What can hang from each mark:
Z_776: Z_822
Z_460: Z_97 Z_206
Z_206: Z_920
Z_344: Z_561
Z_822: Z_561 Z_776
Z_683: Z_561
Z_561: Z_97 Z_344 Z_683
Z_920: Z_206 Z_822
Z_97: Z_460

Each row was made from one small tree. The marks that hang from a mark follow it in brackets, in the order of their numbers. Every link used is in the known rows. Write each row's tree.
Known rows:
Z_683(Z_561(Z_97)): [-0.03 -1.06  0.09 -0.73 -1.53  1.42  0.24 -1.54 -0.87 -1.56  0.78  0.85
  0.91  0.84 -0.92 -0.55  0.21 -0.64  0.42 -2.23 -1.13  0.96 -0.72  1.75]
Z_344(Z_561(Z_97(Z_460(Z_206)) Z_683)): [-3.22 -1.72 -2.11  0.23  2.65 -0.40  2.54 -1.11 -1.05 -1.24  0.03  0.85
  5.04  3.85 -3.18 -0.84 -1.50 -0.36 -2.85 -1.34 -3.04  6.56  0.53  0.02]
Z_344(Z_561(Z_97 Z_683)): [-1.60 -1.82 -1.10  2.04 -0.11 -1.58  1.61 -1.61 -0.07 -3.09  0.83  1.46
  2.97  2.02 -1.14  0.18 -0.82  1.43 -0.18 -2.04 -1.96  3.35 -0.93  0.22]
Z_920(Z_822(Z_776)): [ 0.45  0.47  0.70  0.92 -1.78  0.10 -3.61 -0.19  0.51  0.44  0.84  0.89
 -3.47 -3.45  3.69  1.88 -0.97  1.13  1.80  1.85  3.25 -2.68  1.15  1.22]
Z_344(Z_561): [ 2.23 -0.75  0.11  1.66 -2.50  0.70  0.59 -0.83 -0.24  0.76  0.29  0.05
  0.54 -0.32  1.01 -0.36 -1.08  0.24  1.53 -0.75  0.79  3.73 -0.75  0.96]
Z_683(Z_561(Z_97 Z_344)): [ 0.90  0.60  0.79  0.22 -1.17  1.80  0.59 -1.47 -1.09 -1.26 -0.38  1.34
  2.42  1.82 -1.81 -1.29  1.62 -2.34  2.62 -3.21 -0.23  0.09 -1.51  1.09]
Z_822(Z_561(Z_344 Z_683)): [ 0.64  1.16  1.33  0.27  0.81 -0.53  2.34  0.97  1.37  0.41 -0.75  1.99
  3.30  0.86 -2.05 -1.84  2.43 -1.22  0.50 -3.40  1.66 -0.21 -0.35 -3.79]
Z_776(Z_822): [ 1.32 -0.63  0.80  0.38 -3.24  1.65 -1.11  1.34  0.91  1.98  2.67  0.02
 -0.93 -2.06  1.16  1.16  1.62  0.13  1.20  1.60  0.90 -1.13 -1.08  0.84]
Z_344(Z_561(Z_97(Z_460))): [-0.42 -1.65 -1.64  2.86  1.17  0.84  0.06 -0.54 -2.60  0.49 -0.67 -1.54
  2.47  2.72 -2.24  0.01 -2.31  0.93 -0.24 -0.02 -3.98  4.46 -2.27  2.80]
Z_561(Z_97(Z_460(Z_206)) Z_344 Z_683): [-2.86  0.88 -0.66 -0.16  3.76  1.33  2.22 -0.14 -1.20  1.02 -0.73  1.69
  4.40  2.72 -4.45 -1.98  1.54 -2.93 -0.55 -2.55 -1.07  2.70  0.52 -1.07]
Z_920(Z_206 Z_822(Z_561(Z_97) Z_776)): [-0.86 -0.86  0.56  1.54  0.05 -1.34 -2.67  0.36 -1.54 -2.55 -0.40 -0.40
 -2.42 -0.58  2.47  1.58 -0.73  1.56 -0.23  1.87  0.41 -4.38 -2.12  1.73]
Z_97(Z_460(Z_206(Z_920))): [ 1.24  0.74 -0.55 -2.76 -1.25  2.87  1.36 -0.89 -0.24  4.56  0.84 -1.58
 -1.59 -1.51 -0.65 -1.41 -1.25 -2.01 -0.56  1.03 -0.03  4.84  2.79  0.67]
Z_561(Z_97(Z_460) Z_683): [-2.90 -0.66 -1.05  0.94  3.05  0.76  0.34  0.05 -2.17  0.69  0.49  0.89
  2.24  1.63 -3.28  0.01 -0.79  1.48 -1.28 -1.45 -2.37  0.96 -0.68  0.39]
Z_206(Z_920): [ 2.46  0.54  0.59 -0.88 -3.68  1.92  0.28 -1.36  0.69  2.78  1.49 -0.87
 -3.37 -3.25  1.49  0.05 -0.87 -0.30  1.93  0.35  1.19  1.46  1.58  1.10]
Z_920(Z_206 Z_822(Z_561 Z_776)): [ 1.01  0.01  1.43  0.19 -0.93 -1.02 -2.40  0.53 -0.71 -0.61 -0.07 -0.05
 -3.12 -1.87  3.76  0.91 -0.22  1.15  0.91  2.21  3.62 -4.69 -0.91  0.20]
Z_822(Z_561 Z_776): [ 1.45  0.69  1.38  0.32 -1.51  0.67 -0.27  1.59  1.17  0.58  0.63 -0.73
 -1.53 -0.52  1.94  0.65 -0.21 -0.49  0.13 -0.72  1.97 -0.99 -1.11 -0.15]
Z_822(Z_561(Z_97 Z_344 Z_683) Z_776): [-1.31  0.93  1.28  1.58  1.73 -1.01  1.31  1.03  1.11 -3.18  0.07  1.15
  2.35  2.60 -0.88  0.29  1.54 -1.07  0.59 -3.18 -0.42 -2.18 -2.32 -1.06]
Z_460(Z_97 Z_206(Z_920(Z_822(Z_776)))): [ 1.46  0.88 -1.19 -4.72 -3.45  1.72 -0.30 -0.63  1.92  1.19  1.67 -0.49
 -6.67 -5.75  3.36  2.43 -1.20 -0.23  0.91  1.61  4.65  0.58  4.83  0.89]
Z_206(Z_920(Z_822(Z_561))): [ 2.35 -0.32 -0.46 -1.09 -2.19 -1.06 -0.66 -0.92  1.48  0.93 -0.50 -0.96
 -2.37 -2.56  2.12 -0.03 -1.27  1.88 -0.43  2.36  0.03  0.24  2.43 -1.01]
Z_97(Z_460(Z_206)): [ 0.10  0.77 -0.31 -1.33  0.60  3.47  0.53  0.52 -1.31  4.84 -0.04 -0.20
  0.49 -0.61 -1.39 -1.77 -0.65 -2.14 -1.35 -0.32  0.89  3.99  1.17  0.45]
Z_822(Z_561(Z_97 Z_344) Z_776): [ 0.67  1.51  1.81  2.21  0.39  0.69  0.04  1.29  0.36 -1.47 -0.77 -0.80
  0.66  2.02 -0.04  0.61  1.50 -1.94  1.39 -2.33 -0.38 -1.79 -3.04  0.93]
Z_206(Z_920(Z_822)): [ 2.13  0.10 -0.19 -0.96 -3.48  0.00 -1.68 -1.81  0.94  1.53  0.56  0.02
 -4.37 -4.25  2.61  0.63 -1.44  1.40  1.78  2.41  1.28  0.26  3.18  0.67]

Write each row's tree:
[ 0.00  0.77  0.18  0.08  1.53  2.10  0.54 -1.01 -2.71  0.24 -1.20 -0.18
  3.35  3.74 -3.80 -1.69  1.22 -1.90  1.96 -2.18 -2.15  1.00 -1.79  1.55]	Z_683(Z_561(Z_97(Z_460) Z_344))
[ 1.97 -0.06 -2.29 -5.28 -1.94  0.80  1.78  0.71  1.87  1.88 -0.34 -1.01
 -3.01 -3.81  0.64  0.83 -1.12  0.12 -2.19  0.73  2.38  2.82  4.87 -1.58]	Z_460(Z_97 Z_206(Z_920(Z_822(Z_561))))
[-0.51  1.14  0.00  2.48  2.46  2.72 -0.21  0.36 -2.78  2.50 -1.99 -0.66
  1.94  1.67 -3.27 -0.35  0.57 -1.27  1.89 -1.22 -2.42  0.50 -2.20  2.01]	Z_561(Z_97(Z_460) Z_344)
[ 0.31 -0.93 -0.83 -1.70 -0.68 -3.18  0.47 -1.03  2.68 -0.99  0.57  1.01
 -0.96 -2.18  0.85 -0.22 -0.71  2.75 -0.91  1.30  0.70  0.21  3.41 -3.39]	Z_206(Z_920(Z_822(Z_561(Z_683))))
[-0.50  0.22  0.93 -0.50  0.07 -0.98  0.89  1.27  2.07 -1.00  1.56  1.13
  0.09  0.07  1.00  0.35  0.17  0.33 -0.48 -2.01  2.52 -1.46 -0.08 -2.26]	Z_822(Z_561(Z_683) Z_776)
[ 0.32  1.91  1.63  0.44  0.76 -0.88  1.41  1.60  2.00 -0.77  0.35  1.42
  1.55  0.88  0.21 -0.43  2.16 -1.37  1.44 -3.00  2.85 -2.17 -0.94 -2.51]	Z_822(Z_561(Z_344 Z_683) Z_776)
[ 1.62  1.34  2.23  1.15 -0.43 -0.84 -1.89  0.34 -0.72 -0.35 -1.39  0.25
 -2.11 -0.80  3.03 -0.22  1.65 -0.45  3.06  1.35  4.21 -5.24 -1.46 -0.33]	Z_920(Z_206 Z_822(Z_561(Z_344) Z_776))
[ 0.41  0.44  1.74  0.93 -1.92 -0.02 -3.38 -0.56 -1.40  0.27  1.10  0.50
 -4.87 -3.69  4.53  1.08 -0.43  1.16  2.79  2.71  4.79 -4.93  0.04  1.76]	Z_920(Z_206 Z_822(Z_776))
[ 1.07 -0.66  0.78  0.10 -0.89 -0.73 -1.41  0.35 -1.42  0.66 -1.12  0.07
 -1.30 -2.24  1.99 -0.82 -0.03  1.49 -0.22  1.92  2.55 -2.52 -0.36 -1.03]	Z_920(Z_206 Z_822(Z_561))
[ 0.75  0.01 -1.25 -2.85 -0.56  1.06 -0.76 -1.43  0.00  3.58 -0.39 -0.97
 -2.33 -2.26  0.20 -0.91 -1.90 -0.39 -0.91  3.35  0.23  3.59  4.50  0.47]	Z_97(Z_460(Z_206(Z_920(Z_822))))
[-1.21 -0.91  0.03  1.40  1.11 -1.45  1.77  1.74  1.75 -2.70  0.66  0.98
  4.34  2.94 -2.57  0.08  3.78 -0.09 -0.21 -1.21 -2.23 -2.01 -3.18 -1.89]	Z_776(Z_822(Z_561(Z_97 Z_344 Z_683)))
[ 1.91  0.75  1.87  0.84 -0.37 -0.67 -0.81  0.10 -1.35  0.96 -2.35  0.58
 -0.26 -1.19  0.88 -1.75  1.82 -0.38  1.76  0.89  3.08 -3.27 -0.84 -1.41]	Z_920(Z_206 Z_822(Z_561(Z_344)))
[-2.28 -0.50  0.27  0.97  1.45 -1.59  1.08  1.05  1.26 -2.95  1.26  0.81
  0.81  1.55  0.00  1.55 -0.23  0.67 -1.58 -2.41 -0.63 -1.84 -1.64 -0.52]	Z_822(Z_561(Z_97 Z_683) Z_776)
[ 0.28 -0.40 -0.42  0.43 -0.92 -2.18 -1.87 -0.69  1.42 -2.49  0.35 -1.98
 -3.47 -0.87  2.55  2.57 -1.53  1.65 -0.13  2.22 -1.75 -1.41  0.16  1.56]	Z_206(Z_920(Z_822(Z_561(Z_97) Z_776)))
[ 2.40  1.53  0.05 -2.45 -1.60 -0.65  1.18 -0.99  2.36  1.22 -1.41  0.04
 -0.57 -1.08  0.39 -2.06  1.06 -2.27  0.22  1.22  1.11  1.91  3.53 -2.23]	Z_460(Z_206(Z_920(Z_822(Z_561(Z_344)))))
[-1.49  0.71  0.52  1.57  0.81  0.41  1.40 -0.33 -0.21 -1.06  0.22  2.54
  2.29  0.54 -2.47 -0.29  1.89 -0.90  1.68 -3.43 -0.28 -0.52 -1.07 -0.53]	Z_561(Z_97 Z_344 Z_683)
[-1.56 -1.70 -1.21  1.34  3.02 -0.57 -2.04  0.70 -4.11  0.27 -2.08 -1.32
  1.03  1.05 -1.30 -0.18 -1.06  2.36 -1.91  2.38 -2.27 -1.92 -2.38  1.06]	Z_920(Z_206 Z_822(Z_561(Z_97(Z_460))))
[-2.75 -0.58 -0.91  1.33  3.75 -0.97  0.38  1.89 -0.46 -1.25  0.37 -0.63
  2.25  3.23 -1.85  0.98 -0.76  1.11 -2.21 -1.05 -2.49 -0.59 -1.95 -0.28]	Z_822(Z_561(Z_97(Z_460) Z_683) Z_776)
[-0.49  0.73 -0.36 -1.80  1.70  2.49  1.73 -1.15 -1.81  0.43 -0.95  0.38
  4.56  3.89 -4.10 -2.75  1.54 -3.99  0.32 -2.29 -1.52  3.75 -0.17  0.94]	Z_683(Z_561(Z_97(Z_460(Z_206)) Z_344))
[-1.07  1.52 -0.04  0.46  2.00  3.35  1.10  0.10 -1.91  2.75 -1.45 -0.37
  2.91  2.10 -3.59 -1.63  1.08 -3.48 -0.34 -1.66 -1.68  3.09 -0.57  1.59]	Z_561(Z_97(Z_460(Z_206)) Z_344)
[-0.29 -0.57 -1.61 -4.04 -0.35  2.10  1.95 -2.38 -1.08  0.57  0.88 -1.29
  1.07  2.04 -2.24 -1.44 -1.36 -2.21 -1.04 -0.01 -2.68  5.12  1.76  1.77]	Z_683(Z_561(Z_97(Z_460(Z_206(Z_920)))))
[-3.66 -0.41 -1.32 -1.13  2.75  0.97  1.97 -0.01 -1.24  1.04  0.46  1.39
  3.05  1.31 -3.19 -0.87 -0.26 -1.16 -2.86 -1.59 -1.83  3.50  1.09 -0.27]	Z_561(Z_97(Z_460(Z_206)) Z_683)
[-1.08 -0.38  0.21 -0.26  0.70 -2.93 -1.29  0.93  2.02 -1.81  0.90  2.06
 -0.63 -0.99  2.34  1.03  0.01  2.23 -0.76  0.47  2.75 -2.66  1.42 -2.73]	Z_920(Z_822(Z_561(Z_683) Z_776))
[ 0.46  0.79 -0.72 -2.62 -0.79  0.66 -1.78 -1.13  0.83  2.47  0.86 -1.51
 -3.97 -2.34  2.42  0.69 -1.98 -0.43  0.36  3.86  1.73  1.42  4.14  0.96]	Z_97(Z_460(Z_206(Z_920(Z_822(Z_776)))))
[-1.30 -1.76 -1.64 -0.94  0.26 -3.61  0.63 -1.31  1.61 -3.23 -0.08  0.68
 -0.14 -0.08 -0.01  0.79 -1.03  2.99 -1.75  0.64 -2.43  0.02  2.00 -1.59]	Z_206(Z_920(Z_822(Z_561(Z_97 Z_683))))
[ 2.10  2.31  2.34  1.37 -0.70  1.29  0.23  1.28  1.20  0.85 -0.37 -0.48
  0.08  0.44  0.90 -0.33  1.77 -2.43  2.21 -1.92  2.45 -1.60 -1.72 -0.50]	Z_822(Z_561(Z_344) Z_776)
[ 2.21  0.20  0.19 -0.93 -2.28 -1.61 -1.68 -0.44  2.25 -0.24  0.54 -1.30
 -4.28 -2.57  3.97  1.45 -1.54  1.67  0.66  2.57  1.22 -1.54  1.74 -0.09]	Z_206(Z_920(Z_822(Z_561 Z_776)))
[ 1.44  0.19 -0.47  0.78 -0.38 -1.36 -0.31 -1.35  0.74 -1.12 -1.93 -1.06
 -0.52 -0.04 -0.45  0.22  0.29  0.17  0.87  0.90 -2.33 -0.46  0.62  0.03]	Z_206(Z_920(Z_822(Z_561(Z_97 Z_344))))
[-0.18 -1.21 -2.30  0.23  1.52 -1.21 -1.22 -0.34 -1.01  0.35 -1.92 -2.70
 -0.26  0.72 -1.12  0.59 -2.49  2.49 -1.86  2.91 -4.87  1.16  0.35  0.82]	Z_206(Z_920(Z_822(Z_561(Z_97(Z_460)))))
[ 0.13 -1.75 -0.46  1.16 -0.64  0.43 -0.18  2.00  0.78 -1.02  1.26 -0.97
  1.75  1.24 -0.56  0.84  1.42  0.62 -1.85  0.49 -3.21 -1.06 -3.31  0.60]	Z_776(Z_822(Z_561(Z_97)))
[-0.92  0.08 -0.55  1.56  2.56  1.12 -0.63  1.91 -1.27  0.33 -0.32 -2.27
  0.51  2.59 -0.90  1.07 -1.43  0.29 -1.66 -0.27 -3.09 -0.27 -3.19  1.85]	Z_822(Z_561(Z_97(Z_460)) Z_776)
[-0.20  0.21  0.49  1.55 -0.08  0.47 -0.31  1.31  0.35 -1.38  0.60 -1.02
 -0.26  0.77  0.86  1.43 -0.56 -0.38 -0.92 -1.43 -1.22 -1.00 -2.49  1.54]	Z_822(Z_561(Z_97) Z_776)
[ 0.56 -1.28 -1.28 -0.30 -0.94 -1.52 -0.84 -1.05  0.92 -1.11 -0.68 -1.32
 -1.54 -1.02  0.85  0.72 -1.31  2.27 -1.11  1.95 -2.84  0.48  0.96  0.61]	Z_206(Z_920(Z_822(Z_561(Z_97))))
[ 0.50  0.06  1.21  0.40  0.13 -0.94  1.40  1.93  2.70 -0.34  1.07  1.61
  3.74  1.40 -1.31 -1.24  3.98 -0.44  0.52 -0.83  0.80 -2.01 -1.78 -3.46]	Z_776(Z_822(Z_561(Z_344 Z_683)))
[-0.55 -1.46 -0.03  1.12  0.21 -1.27 -1.63 -0.03 -2.25 -1.50 -1.57 -0.04
 -0.31 -0.52  0.61  0.11 -0.54  1.57 -1.34  1.47 -0.69 -2.56 -1.69  0.68]	Z_920(Z_206 Z_822(Z_561(Z_97)))
[-1.37 -0.51  1.19 -0.54  0.72 -3.17 -1.01  0.16  0.10 -2.05  0.72  1.86
 -1.85 -1.51  3.05  0.39  0.44  1.97  0.01  1.31  3.99 -5.02  0.15 -1.61]	Z_920(Z_206 Z_822(Z_561(Z_683) Z_776))
